Each row was made from one walk, in order. Every step used is in the known rows, and no mark comes twice. Write each row's walk.
Known rows:
n/v: [-0.57  0.76 -2.83  1.36 -1.13 -2.24 -1.41 -1.59 -3.74 -0.30  3.37 -0.08
 -1.60 -0.28 -1.68 -0.23 -2.18 -1.24 -1.59  3.80  0.65  3.80 -0.99 -0.11
  1.61 -1.19 -1.66  0.17  0.81  2.95 -0.23  1.18 -1.51 -2.45]
c/n: [ 0.37 -0.10 -0.70  1.37 -2.38  0.21  0.62 -2.36 -1.75  2.41  1.40 -1.20
 -4.31  4.89 -1.15  1.99 -4.86 -0.60 -2.65 -2.44 -1.32 -3.51 -2.01  3.38
  4.32  1.22 -1.91  1.05 -0.79  0.59  1.34 -3.76 -3.91 -5.28]
h/m/b/c/n/v/l: [ 0.03 -0.29 -5.22  2.16  4.38  2.02 -1.69 -1.24  2.72  1.48 -0.16 -3.84
 -0.26 -0.67  2.29  0.87  0.66 -1.23  3.03  0.22  2.13 -1.07 -0.88 -1.33
 -1.35 -0.28 -2.65 -0.42  5.21 -3.30  0.63  1.13 -0.69  2.13]
h/v: [-2.21  1.01 -2.61  1.78 -3.72 -1.65 -2.69 -1.90 -3.65  1.83  0.95  0.19
 -1.48  3.17 -4.81  2.29 -2.82  0.41 -2.97  3.93  2.50  1.59 -1.37  1.49
  0.01  0.97 -1.44  0.06 -0.38  1.11  0.01  3.17 -1.74 -5.02]
n/v/l/m/q: [ 1.47  0.03  0.25  0.01  0.63 -2.93  0.91  2.14 -0.88 -0.94 -2.32  0.56
  1.16 -0.72  0.31 -2.48  2.46 -2.25  1.00  2.93 -1.63  0.05  3.61 -1.85
 -3.63  0.35  0.80 -2.38 -0.01  1.58 -1.39  0.98 -0.65 -0.41]
n/v/q: [-1.23 -0.92 -3.42  2.61 -4.01  0.24  0.35  0.64 -2.66 -1.00  0.69 -1.07
  1.21 -3.01 -1.37  0.28 -0.93 -0.65 -0.34  3.64  0.00  1.26  0.48  2.50
  0.71 -1.04  0.65 -0.82  0.27  5.58 -2.63 -1.31 -0.55 -1.39]
b/m: [ 0.00  1.28  2.62 -3.11  1.44 -2.87  0.22 -0.24 -1.71  4.28  1.89  1.74
 -3.47  2.95 -1.22  1.08 -2.23  0.70 -0.07  0.66  2.28 -0.12 -0.19 -0.80
  1.31  0.07 -0.18  3.13 -2.76 -0.33  3.36 -2.42 -2.59 -0.49]
b/m/q: [ 0.37  0.03  4.08 -2.23 -0.40 -2.72  3.50  2.01 -1.19  2.01 -1.07  1.60
 -1.98  2.46 -2.16  0.89 -1.40 -0.21  1.24 -0.98  1.63 -0.17  3.82 -0.76
 -0.96  2.00  1.30  1.42 -3.57  2.73  0.69 -0.20 -1.36 -1.01]
l/m/b/n/v: [ 2.72 -1.67 -0.11 -0.98  1.18  0.26  1.37 -2.20  0.93 -0.56  4.91 -3.63
 -2.73 -3.97  0.50  0.88 -1.85 -1.65 -3.94 -0.80  0.32  4.67 -1.98 -1.45
 -2.54 -0.90 -1.72 -0.79 -1.26 -1.48 -1.58  1.91  0.75  1.16]
c/n/v: [ 0.42 -0.35 -3.80  4.06 -2.57 -0.01 -1.60 -3.63 -1.86  0.94  3.33 -4.16
 -3.06 -0.02 -0.79  0.21 -3.85 -1.37 -2.21  1.20 -1.88 -0.48 -1.49  1.98
  2.42 -0.33 -3.41 -1.38  1.14  0.20 -0.23 -1.26 -2.25 -3.09]
l/v/q: [-2.09 -0.99  0.80  1.17 -6.70  1.57  1.23  0.73 -1.38 -1.23 -0.44  0.55
  1.79  0.04  0.28 -0.02 -0.91  1.11  0.24  2.42 -1.80 -0.16  0.49  2.81
  2.09 -0.65  2.95 -0.83 -1.12  3.85 -3.57  0.07  1.03 -1.91]
m/b/n/v/q: [ 0.52 -2.65 -2.89  1.28 -3.26  2.37  3.25 -0.16  0.17 -2.42  1.27 -3.09
  1.84 -5.37  0.31  2.14 -1.81 -1.26 -1.90 -0.49  0.44  3.10 -0.89  1.92
 -1.49  0.00  0.03  0.02 -0.28  3.43 -4.80  0.57  2.21 -0.36]
c/b/n/v: [-0.94 -1.28 -1.63  1.45 -2.13 -0.50  1.18  0.12  1.86 -0.78  2.33 -1.69
 -0.16 -3.29 -1.93  1.02 -4.56 -0.77 -3.50 -1.91 -0.14  1.27 -2.73  1.80
  1.59 -0.41 -2.16  0.87 -1.27 -2.41 -0.96  0.90  1.44 -2.53]
v/l/m/q: [ 1.16  0.25  2.41 -2.13  0.95 -3.10  2.28  2.99 -0.48  0.27 -3.74  2.72
  0.68  2.73 -0.01 -0.77  1.93 -1.26  0.53  0.60 -1.34 -2.20  3.13 -1.19
 -2.16  1.46  2.22 -0.95 -1.60  1.99 -0.23 -0.57 -1.52 -1.86]
c/n/v/l/m/q: [ 2.13 -0.83 -0.27  1.65 -0.82 -1.47  0.64  0.55  0.80 -0.22 -1.78 -2.41
  0.09  0.00  0.43 -2.13  0.92 -2.59  0.11  0.50 -3.67 -3.47  2.80 -0.93
 -2.68  0.64 -0.83 -3.51  0.15 -0.62 -1.31 -0.93 -1.46 -0.78]
n/v/l/m/b/c: [ 0.94  0.06  0.38 -1.49  7.05  1.34  0.43  0.21  0.51  0.05  0.36  1.21
 -0.62 -1.42  1.23 -0.31  5.26 -0.70  2.41  2.39  2.39  4.43 -0.02 -3.64
 -2.91 -2.46  1.83 -0.84  0.71 -0.40 -1.14  3.54  0.58  5.30]
l/c/b/n/v: [-0.85 -0.63 -0.20  1.45 -1.67  0.91  0.19  0.76  1.34 -2.10  2.98 -1.08
 -1.10 -3.46 -0.71  0.97 -2.26  1.12 -2.24 -2.15 -1.88  2.32 -1.19  0.84
  2.40 -1.50  0.10 -0.44 -2.27 -1.89  0.02  1.95  3.95 -0.12]
m/l: [-0.71  1.35  0.68 -2.70 -0.18 -1.64 -0.94 -2.26 -2.57 -0.49 -1.49  3.42
  3.13  3.37 -1.60 -1.42  0.73  0.61 -0.77 -0.59  3.51  1.38 -0.60  0.89
  0.32  1.92 -1.60  2.39  2.88  3.47  0.88 -1.38 -3.20 -3.19]
v/l/m: [ 1.02  1.62  0.95 -3.32  2.60 -3.01 -1.39  0.67 -0.57  2.55 -0.73  3.06
 -0.95  3.38  1.03 -0.75  1.93 -0.64 -0.67  2.22 -0.96 -2.40 -1.18 -1.30
 -0.22 -0.22  0.71  0.99 -0.79 -0.84  2.18 -3.33 -3.03 -1.19]
b/n/v/l/m/q: [ 1.49 -0.56  0.54 -0.48 -0.17 -2.59  0.80  2.09  0.45 -1.37  0.34 -0.93
  0.42 -2.31  0.05 -1.81  2.00 -2.04 -0.26 -1.70 -2.70 -0.52  3.33 -1.59
 -3.16  1.18  0.17 -2.22 -0.48 -0.63 -2.21  0.07  0.81 -1.24]
b/n/v/q: [-0.88 -1.48 -3.48  2.61 -5.14  0.47  0.30  0.49 -1.30 -0.93  3.29 -2.81
  0.31 -4.47 -1.30  0.76 -1.28 -0.09 -1.68 -0.60 -1.13  0.71  0.28  3.10
  1.05  0.06  0.01 -0.77  0.15  2.44 -3.31 -1.78  0.72 -2.31]

Write each row's walk:
[-2.89 -1.45 -0.20 -0.18 -5.42  1.44 -1.61  0.67  1.28 -0.57 -2.47 -1.96
  5.50 -1.42  0.95 -0.90  0.97  1.92  2.58  1.11  1.54 -0.90  1.00  1.82
 -1.63  1.21  0.60 -0.21  3.05  1.25 -1.46 -0.89  0.04  0.25]
h/m/l/v/q
[ 0.15  0.68 -2.13  3.31 -1.36  1.42 -3.17 -3.81 -1.51 -1.92  2.05 -2.85
 -0.57 -1.33  0.24 -2.04  1.58  0.09  0.12  0.13 -2.26  0.72  0.89  0.58
  0.92  0.02 -2.08 -2.31  3.55  0.60  0.33 -0.21  0.01  1.16]
m/l/c/n/v
[-1.53 -0.86  5.26 -2.59 -1.04  0.08  0.99 -0.89  3.08  0.33 -3.59  1.71
  4.55 -0.44  0.82 -2.94 -0.95  1.79  1.07  0.00  2.11 -0.62 -0.84 -1.41
 -2.13  0.56 -0.99  1.35 -0.43 -3.87  0.00  1.31  0.74  3.06]
c/b/m/l/v
[-0.54  1.19  3.13 -4.56  1.90 -2.60 -1.05 -1.39 -0.58  2.37 -0.90  2.59
  1.85  2.03 -1.24 -1.81  0.94  1.18  0.91 -1.29  4.35  0.53  0.18 -1.52
 -1.27  2.23 -2.32  3.10  1.43 -0.29  3.19 -2.83 -3.18  0.49]
b/m/l
[-2.40  0.01  1.12 -1.76 -2.23 -0.58 -3.22 -1.61  0.82  0.44 -0.09 -1.25
  2.60  1.51  0.73 -1.45  0.03  1.64  1.01  0.70  2.40  1.19  0.22 -0.67
 -1.05  0.98 -1.90  0.46  3.89 -2.05  1.70  1.61 -0.96 -1.05]
h/m/l/v
[-1.53 -1.93 -3.27  5.26 -3.26  3.31 -0.74  0.22 -0.77  0.07  1.63 -3.86
 -0.79 -2.84 -1.43  0.67  0.38  0.21  1.56 -0.02 -1.52 -1.17  2.02  4.05
  2.32 -0.97  0.30 -2.83  0.85  2.70 -3.00 -2.06 -0.69  0.29]
b/c/n/v/q
[-0.78  1.02  1.84 -1.55 -0.17  0.82  1.07  3.39  2.50 -1.50 -1.30  3.50
  1.21  0.88  0.87  1.43 -0.98  1.56 -0.96 -5.76 -1.98 -2.52 -1.98  1.32
  3.21  0.49  1.82  2.39 -2.09 -2.80  1.21 -0.64  3.66 -1.53]
v/l/c/b/n
[-0.81  0.38  0.68  1.42  0.61  1.75 -0.96 -0.94 -1.44  2.86  3.03 -0.96
 -5.48  4.20 -2.59  1.96 -1.16  1.16  0.69 -3.98 -0.62 -2.81  0.76  3.44
  5.82  0.78  0.27 -0.21 -0.74  0.28  1.09 -2.13 -2.99 -2.70]
b/c/n
[ 0.50  1.47 -3.10 -0.58  3.00  0.88 -1.73  0.43  1.90 -1.92  1.80 -1.78
  0.21 -2.46  3.68  1.63  1.98  0.43  1.45 -0.21  0.60  2.21 -0.70 -3.39
 -1.09 -1.04  0.36  0.84  3.23 -2.70  1.41  2.13  3.91  2.95]
h/m/b/n/v/l/c
[-0.11 -0.30  3.14  0.27  1.31 -1.33  3.56  4.40  2.51 -1.36 -5.48  2.13
  3.18 -2.34  0.75 -1.42  1.06 -0.16  3.97  1.22 -0.61 -1.24  3.74 -2.92
 -2.75 -0.07  2.78 -0.10 -2.19 -0.68  0.06  2.71  3.71  4.37]
n/v/l/c/b/m/q
[ 0.02 -1.36  5.92 -2.25 -0.80 -1.69  6.26  3.79  2.31  1.64 -4.96  2.59
  0.75  1.63 -1.77  1.29 -4.13 -0.38  1.39 -1.98  2.17 -2.15  2.01  0.49
 -1.48  1.75  1.25  1.94 -5.51  0.90  0.84  0.58 -0.24  0.04]
c/b/m/q
[ 1.51  1.82 -2.17 -0.51  2.47  1.81  0.08 -0.64 -0.88 -3.69  1.48  0.60
  0.98 -2.46  3.10 -0.34  3.38  0.11 -0.01 -0.21 -1.07  3.86 -0.69 -2.94
 -0.58 -1.35  1.51  0.55  2.16 -0.09 -1.63  3.24  4.82  2.06]
m/b/n/v/l/c
[-2.83 -1.10 -3.49  2.70 -6.75  0.77 -1.06  0.66 -2.38  0.94 -1.35 -1.08
  1.48  0.43 -3.89  2.57 -1.86  0.74 -1.54  3.65  1.70 -0.69  0.00  3.72
 -0.74  0.90  0.47 -1.01 -0.94  4.20 -2.84  0.10 -0.73 -3.49]
h/v/q
[-0.81 -0.26  4.51 -4.24  1.62 -1.38  1.74  0.00  3.10  1.88 -4.91  3.15
  4.35  1.19 -1.05 -1.26 -1.51  1.23  0.92 -2.31  4.88 -1.70 -1.28 -0.56
 -1.59  2.15 -2.09  3.38 -0.55 -1.63  2.83 -1.82 -1.96  1.72]
c/b/m/l
[ 0.86 -1.14  1.53  0.51  2.68  3.75  2.59 -1.75  0.38  1.23  0.71 -1.05
 -3.83  3.10 -0.84  3.14 -1.88  0.00  0.39 -3.89  2.01 -0.46 -0.81  2.34
  2.67  0.71 -0.06  0.09 -0.88  0.97 -0.53  0.38 -1.81 -0.24]
m/b/c/n
[-0.52  1.01  2.05 -0.98  2.77 -0.75  0.32  2.29  2.93  1.19 -3.10  2.49
  1.48 -1.77  1.64 -0.77  0.36  1.09  2.79  2.08  0.18 -1.09 -0.54 -3.11
 -0.69 -2.09  1.33  1.44 -2.27 -3.90  2.69  0.33  2.75  5.50]
n/v/l/c/b/m
[ 1.32  0.44 -1.64 -1.62  1.49 -2.60 -2.95 -0.29  0.40  1.13  3.16 -0.99
 -0.87 -2.04  0.94 -2.08  2.01 -1.12 -1.80  0.09 -2.11 -0.71 -0.52 -1.97
 -1.43 -0.73 -1.55 -1.04  0.92 -3.69  0.59 -1.97 -0.74 -0.32]
b/n/v/l/m
[ 0.83  0.18 -0.06  2.00  0.17  0.83 -3.16 -3.04  0.01  0.24  2.51 -3.77
 -1.41 -2.08  0.90 -2.48  1.42  0.90  1.31 -0.17 -0.94 -0.20  1.17 -1.46
 -0.80 -0.33 -2.69 -1.86  1.95 -2.45  1.75 -1.60  0.02  4.02]
b/m/l/c/n/v
[-1.17 -0.57  0.10  0.65 -1.34  0.81 -0.62  0.03  2.13 -3.29  0.85 -0.59
  2.71 -4.43 -0.45 -1.18  0.19  1.28 -1.27 -3.37 -0.19  2.28 -0.82  0.40
 -0.19  0.24 -0.93 -0.45  0.99 -1.83 -0.64  2.13  3.74  1.17]
m/l/c/b/n/v
[ 1.75 -2.13  0.14  2.10  2.86  2.87  0.09 -2.28  0.96  0.97  3.22 -4.79
 -4.51 -1.68 -0.34  0.73  0.16 -1.10 -0.04  0.15 -0.04  1.67 -0.09 -0.27
 -1.28 -1.99 -0.95 -3.53 -1.08 -1.56 -0.79  1.29 -1.09  3.58]
l/m/b/c/n/v
[-0.27  2.58 -5.03  0.76  1.55 -2.63 -1.83 -1.41 -2.75 -0.59 -0.24  2.08
  2.39  0.30  0.46 -2.28  0.91 -1.79 -0.04  4.32  0.07  1.11 -1.56 -1.40
  0.29 -1.02 -1.85  1.56  3.98  0.95 -0.53  0.47 -1.11 -2.62]
n/v/l
[ 0.97 -1.12  4.58 -3.50  5.76  1.66  2.29  1.09 -0.16  1.62  1.15  1.94
 -3.99  1.85 -0.42  2.55  2.38  0.84  0.90 -0.38  3.58  4.08  0.17 -1.01
 -0.87 -1.04  3.51  0.30 -3.41  1.77  0.21  2.34 -0.88  3.96]
l/m/b/c
[-1.67 -0.11  4.20 -1.79 -0.25  1.15  1.44  2.02  1.96 -2.10 -5.09  4.89
  4.09  1.92 -0.24  0.19  0.43  2.89  0.21 -1.80  1.72 -0.09 -1.13  1.04
  1.25  0.73  2.00  1.68 -1.12  1.50  1.86  0.85  2.14  1.35]
m/l/c/b
[-0.35  2.80 -3.03  0.59  0.81 -0.31 -3.10  0.45 -1.99 -2.76  3.23  0.89
 -0.31 -1.63  1.36 -1.16  4.02  0.75  0.33 -0.57 -2.80  1.77  0.29 -1.75
  2.03 -1.10  1.14  0.23  2.26 -1.02  0.09  0.93  3.63 -0.36]
b/n/v/l/c
[-0.44  1.39 -1.56 -1.00  0.20 -2.47 -4.08 -0.31 -0.83  2.91 -0.97  0.81
 -0.12  2.50 -1.29 -0.19  1.44 -0.08 -1.38  4.13 -0.22 -1.71 -1.42 -1.47
 -3.07 -0.11 -0.69 -0.84 -0.22 -2.89  1.38  0.12 -1.78 -1.15]
h/v/l/m
[-0.31  0.16  2.51 -2.28  4.72  2.09  3.14  0.47 -1.74  0.06  0.63  2.53
 -2.67  2.65 -1.52  3.00  0.94  0.69  0.82 -1.18  4.54  4.85 -0.25  0.27
  1.47 -0.66  2.66  1.90 -1.16  3.94 -0.32  3.78 -0.36  1.03]
m/b/c
[-1.34 -2.33 -0.79  1.69 -4.50  2.94  0.56  2.55  3.05 -3.91 -1.90 -1.29
  5.85 -6.37  0.42 -0.76  1.33  1.58  0.08 -2.99 -0.81 -0.04  0.80  2.79
 -0.63  0.31  0.90 -1.32  0.51  1.17 -2.99 -0.49  4.45  2.19]
m/l/c/b/n/v/q
[ 0.64  1.28 -5.48  3.12 -0.25 -0.52 -2.12 -2.89 -1.16 -0.04  0.28 -1.41
  0.89  0.48  1.28 -1.92 -0.94 -2.18 -0.34  1.90 -2.02 -2.78 -1.63  0.21
  1.15 -0.19 -3.46 -0.14  4.18 -1.02 -0.45 -1.91 -2.28 -3.00]
c/n/v/l
[ 0.55  1.97 -0.59  1.25 -0.06  1.21 -1.47 -0.89 -0.98 -0.10 -0.38  1.01
 -1.56  4.30  1.69  0.47  0.68  1.00  0.69 -1.67 -3.83 -4.86 -0.28  1.03
  4.23  0.33  1.13  0.05  0.68 -0.52  1.86 -3.26 -0.22 -2.14]
v/l/c/n
[ 0.34  0.30 -2.47  3.91 -2.10  1.30 -2.36 -2.84 -2.43 -0.84  4.25 -3.37
 -4.05 -0.17 -0.13  0.14 -1.00 -0.22 -1.15  0.94 -3.30  0.34 -0.31  0.90
  3.02 -1.24 -0.80 -2.48  0.64  0.26  0.49 -0.42  0.46 -0.06]
l/c/n/v
[-0.54  3.01 -3.07  1.19  1.67 -0.94 -2.97  0.09 -3.34 -2.46  0.41  2.94
  0.51 -0.19  1.71 -1.51  4.27  0.24  1.38  3.87 -1.97  2.23  0.29 -2.45
  1.87 -2.22  2.04  0.25  2.77  1.61  0.66  1.31  2.49  0.53]
n/v/l/c
[ 2.18 -0.55  1.72 -0.69  4.94  3.32  1.56 -0.93  2.10  2.03 -1.15 -0.71
 -2.34  2.65  1.29  1.31  1.66 -0.27  1.25 -3.07  0.16 -3.30 -0.68  0.22
 -0.29 -0.17  0.67 -0.79 -0.56 -2.15  0.06 -1.34 -1.85  2.22]
v/l/m/b/c/n
[-0.04 -0.16  5.39 -1.87  1.25 -0.75  4.58  5.37  2.88 -0.43 -6.78  4.07
  2.84  1.07  0.79  0.22  0.61  1.06  3.81 -1.68  0.44 -3.15  3.22 -2.07
 -1.45  1.04  3.96  1.27 -4.24 -0.22  1.20  0.99  3.03  2.61]
v/l/c/b/m/q
[ 0.66 -0.71 -0.40 -1.31  1.41 -1.56 -0.32  1.43  3.86  0.73 -0.40 -0.53
  0.95 -2.40  1.46 -0.92 -0.15 -0.99 -1.93 -0.53 -2.24 -2.09 -2.36 -1.44
 -1.67 -0.96 -1.01 -0.33 -1.60 -5.76  0.33 -1.25  0.14  0.60]
c/b/n/v/l/m
[ 0.15  0.99  1.03  1.27 -1.95  1.77 -0.62 -1.42 -2.10  0.54  2.07 -0.79
 -5.13  4.36 -0.13  2.17 -1.50  1.59 -0.96 -2.60 -3.28 -2.90 -0.12  2.80
  4.94  0.35  0.77 -0.44 -1.71  0.97  2.33 -2.49 -0.82 -2.05]
l/c/n
[ 3.40 -0.04  1.71 -4.58  4.44 -0.15  3.03 -0.35  0.97  0.19 -3.30  2.53
  0.83  2.91  2.82  0.79  0.48 -1.53 -1.44  1.89  1.87  0.89 -2.85 -2.89
 -3.34 -0.26  0.93  1.82 -1.41  0.52  0.11  0.10 -1.46  1.40]
v/l/m/b
